Each row was made from one small tree. The marks that hang from a mark follow it in brackets, in alphabetical order. Every link used is in the known rows. Write each row's tree.
In the rows, 128 means zero.
Known rows
kasok{guvas{kufipi{fuvi{ridebu}} tigip tilaso}}: [175 130 159 190 114 130  95  73 158 118  85 100 134 109 139  64 113 128
 134  89 185  93]
kufipi{guvas}: [147 143 148 152 111 127 111  49 139 123 122 120 119 122 134 128 130 127
 143 119 160 142]
nufe{guvas{tigip{kasu}}}: [162 115 143 147 122 122 108  82 159 134 134 102 120 114 147 115 121 139
 153 107 157 118]
tigip{guvas{kufipi{fuvi}} kasu}: [126 142 164 159 112 131 115  85 155 143 102 103 137 117 123  88 131 112
 144  76 170  90]
kasok{guvas{ridebu{fuvi} tigip}}: [159 128 150 169 118 126 102  91 146 112 117  88 118 117 157  79 121 115
 149  72 168 119]
guvas{kufipi ridebu tigip{kasu} tilaso}: [176 107 164 211 106 134  87 146 190 125  70  64 142  99 117 123  94 160
 129  58 169  88]
fuvi{kufipi ridebu}: [153 141 144 164 117 137  81  53 150 103 131 119 150 112 108  85 137 139
 113 111 144 130]
fuvi{kufipi ridebu{guvas{tigip{kasu}}}}: [145 110 152 174 115 125  67  64 156 113 119 119 145 112 131  74 132 147
 134  92 151  95]
nufe{guvas{tigip tilaso}}: [188 119 145 165 124 117 125  90 159 118 126  99 112 112 141 113 106 122
 143 122 160 146]
kufipi{fuvi guvas{tilaso}}: [164 150 156 140 104 123 101  27 143 121  86 101 118 125 123 107 124 105
 142  96 173 147]
nufe{guvas{ridebu tigip tilaso}}: [192 115 151 187 119 120  97  96 172 108 111  89 115 107 138 101 100 124
 139  98 160 142]
ridebu{guvas}: [143 134 144 152 115 112 122  93 133 118 141 124 113 124 146 124 124 109
 142 120 151 143]
kasok{guvas{ridebu}}: [151 128 146 178 112 125  90  86 150 111 127 117 119 117 149 102 123 131
 135 100 162 131]
nufe{guvas{ridebu{fuvi} tigip{kasu} tilaso}}: [176 108 157 177 115 112 101  87 173 115 109  76 119 113 133  66 108 107
 150  53 164 127]
fuvi{kufipi{guvas} ridebu}: [145 136 150 174 113 135  72   9 145 105 122 131 147 115 115  68 143 140
 122 109 156 121]
tilaso{guvas{ridebu{fuvi{kufipi}} tigip}}: [164 136 148 175 128 122 114  81 136 104  95  79 135 114 136 118 132 126
 138  77 146 105]
nufe{guvas{kufipi ridebu tigip tilaso}}: [190 114 154 221 121 126 110 106 172 114 106  87 129 101 133  91  97 130
 131  90 171 106]
kufipi{fuvi{ridebu{guvas{tigip tilaso}}}}: [175 141 158 146 108 118  82  64 152 109  88 101 121 119 133  82 116 101
 144  85 165 133]
kasu{tigip{guvas}}: [148 151 152 165 118 126 121  98 141 124 128  94 107 127 130 115 136 120
 155 131 155 149]
kufipi{fuvi{ridebu} guvas{tigip}}: [167 153 160 135 109 136  67  16 149 119  82 100 127 119 133  86 130 124
 154  86 172 117]

Write each row's tree
[186 145 155 166 116 138 119 112 158 129  75  66 136 108 121 126 104 129
 131  90 175 105] : guvas{kufipi{fuvi} tigip tilaso}
[137 146 144 152 119 129 123  26 123 116 134 104 137 125 120  77 147 105
 132  88 158 127] : ridebu{fuvi{kufipi{guvas}}}
[149 123 154 146 109 130  93  65 155 137 100 100 122 117 142 135 125 155
 158  98 165 113] : kufipi{guvas{tigip{kasu}}}
[161 107 159 191 107 133  60  61 174 117  81  88 142 109 120 104 119 160
 132  78 165 103] : fuvi{kufipi{guvas{ridebu tigip{kasu} tilaso}}}
[155 141 152 164 119 128 119  99 134 131 104  95 128 116 149 110 118 116
 147  94 172  86] : ridebu{guvas{kufipi{fuvi} tigip}}
[162 137 165 229 112 127 111 122 163 116  96  78 120 115 115  90 116 121
 140 101 167 125] : kasu{tigip{guvas{kufipi ridebu tilaso}}}
[144 114 173 218 105 122 102 120 183 124  89  97 135 107 114  83 108 122
 132  63 167 105] : tigip{guvas{kufipi ridebu tilaso} kasu}
[174 129 157 216 108 131 108 126 170 109  95  86 138 105 109 113 101 131
 113  82 164 124] : guvas{kufipi ridebu tilaso}
[155 123 150 182 123 122 131 111 147 135  92  92 135 109 141 157 123 161
 143 100 157  73] : tilaso{guvas{kufipi tigip{kasu}}}
[146 145 156 166 108 125 102  45 141 110 114  99 122 123 129  83 130 102
 145  67 163 138] : kufipi{guvas{ridebu{fuvi}}}
[156 161 153 161 113 140 100  68 147 119 106 103 147 112 111  83 128 120
 123  86 166 103] : guvas{kufipi{fuvi{ridebu}}}
[159 104 156 186 111 117  68  69 168 108 104 113 141 111 125  67 121 143
 129  90 155 108] : fuvi{kufipi ridebu{guvas{tigip{kasu} tilaso}}}
[163 107 164 204 108 115  93 102 170 116  97 110 135 108 130  76 107 134
 138  80 166  95] : fuvi{ridebu{guvas{kufipi tigip{kasu} tilaso}}}
[164 129 162 145 103 115  69  63 164 118  82  99 124 119 130  78 117 113
 149  69 165 121] : kufipi{fuvi{ridebu{guvas{tigip{kasu} tilaso}}}}
[159 125 153 195 109 130  77  44 157 105  99 106 140 113 113  97 125 137
 118  97 160 130] : fuvi{kufipi{guvas{ridebu tilaso}}}
[154 128 150 187 121 125 130 122 139 127 121 104 126 112 152 123 112 130
 143 109 165  93] : ridebu{guvas{kufipi tigip}}
[170 151 155 172 124 128 115  71 138 118  77  95 138 110 134 118 128 134
 140  94 161  80] : tilaso{guvas{kufipi{fuvi{ridebu}} tigip}}
[173 140 147 179 120 121 132  60 149 123 120 103 129 114 123  76 116 100
 127 102 174 118] : nufe{guvas{kufipi{fuvi} tilaso}}
[166 139 162 200 110 121  99 109 162 110 101  80 107 122 120 100 120 117
 147 107 158 156] : kasu{tigip{guvas{ridebu tilaso}}}
[159 145 167 222 114 123 124 113 153 113 100  68 120 120 113  61 121  98
 145  76 170 126] : kasu{tigip{guvas{kufipi ridebu{fuvi} tilaso}}}
[177 128 166 173 106 136  81  95 180 129  63  73 147 105 110  87 108 143
 133  60 175  86] : guvas{kufipi{fuvi{ridebu}} tigip{kasu} tilaso}
[178 119 159 184 116 124  92  62 174 126  94  92 138 106 124  51 112 125
 139  72 177  87] : nufe{guvas{kufipi{fuvi{ridebu}} tigip{kasu} tilaso}}
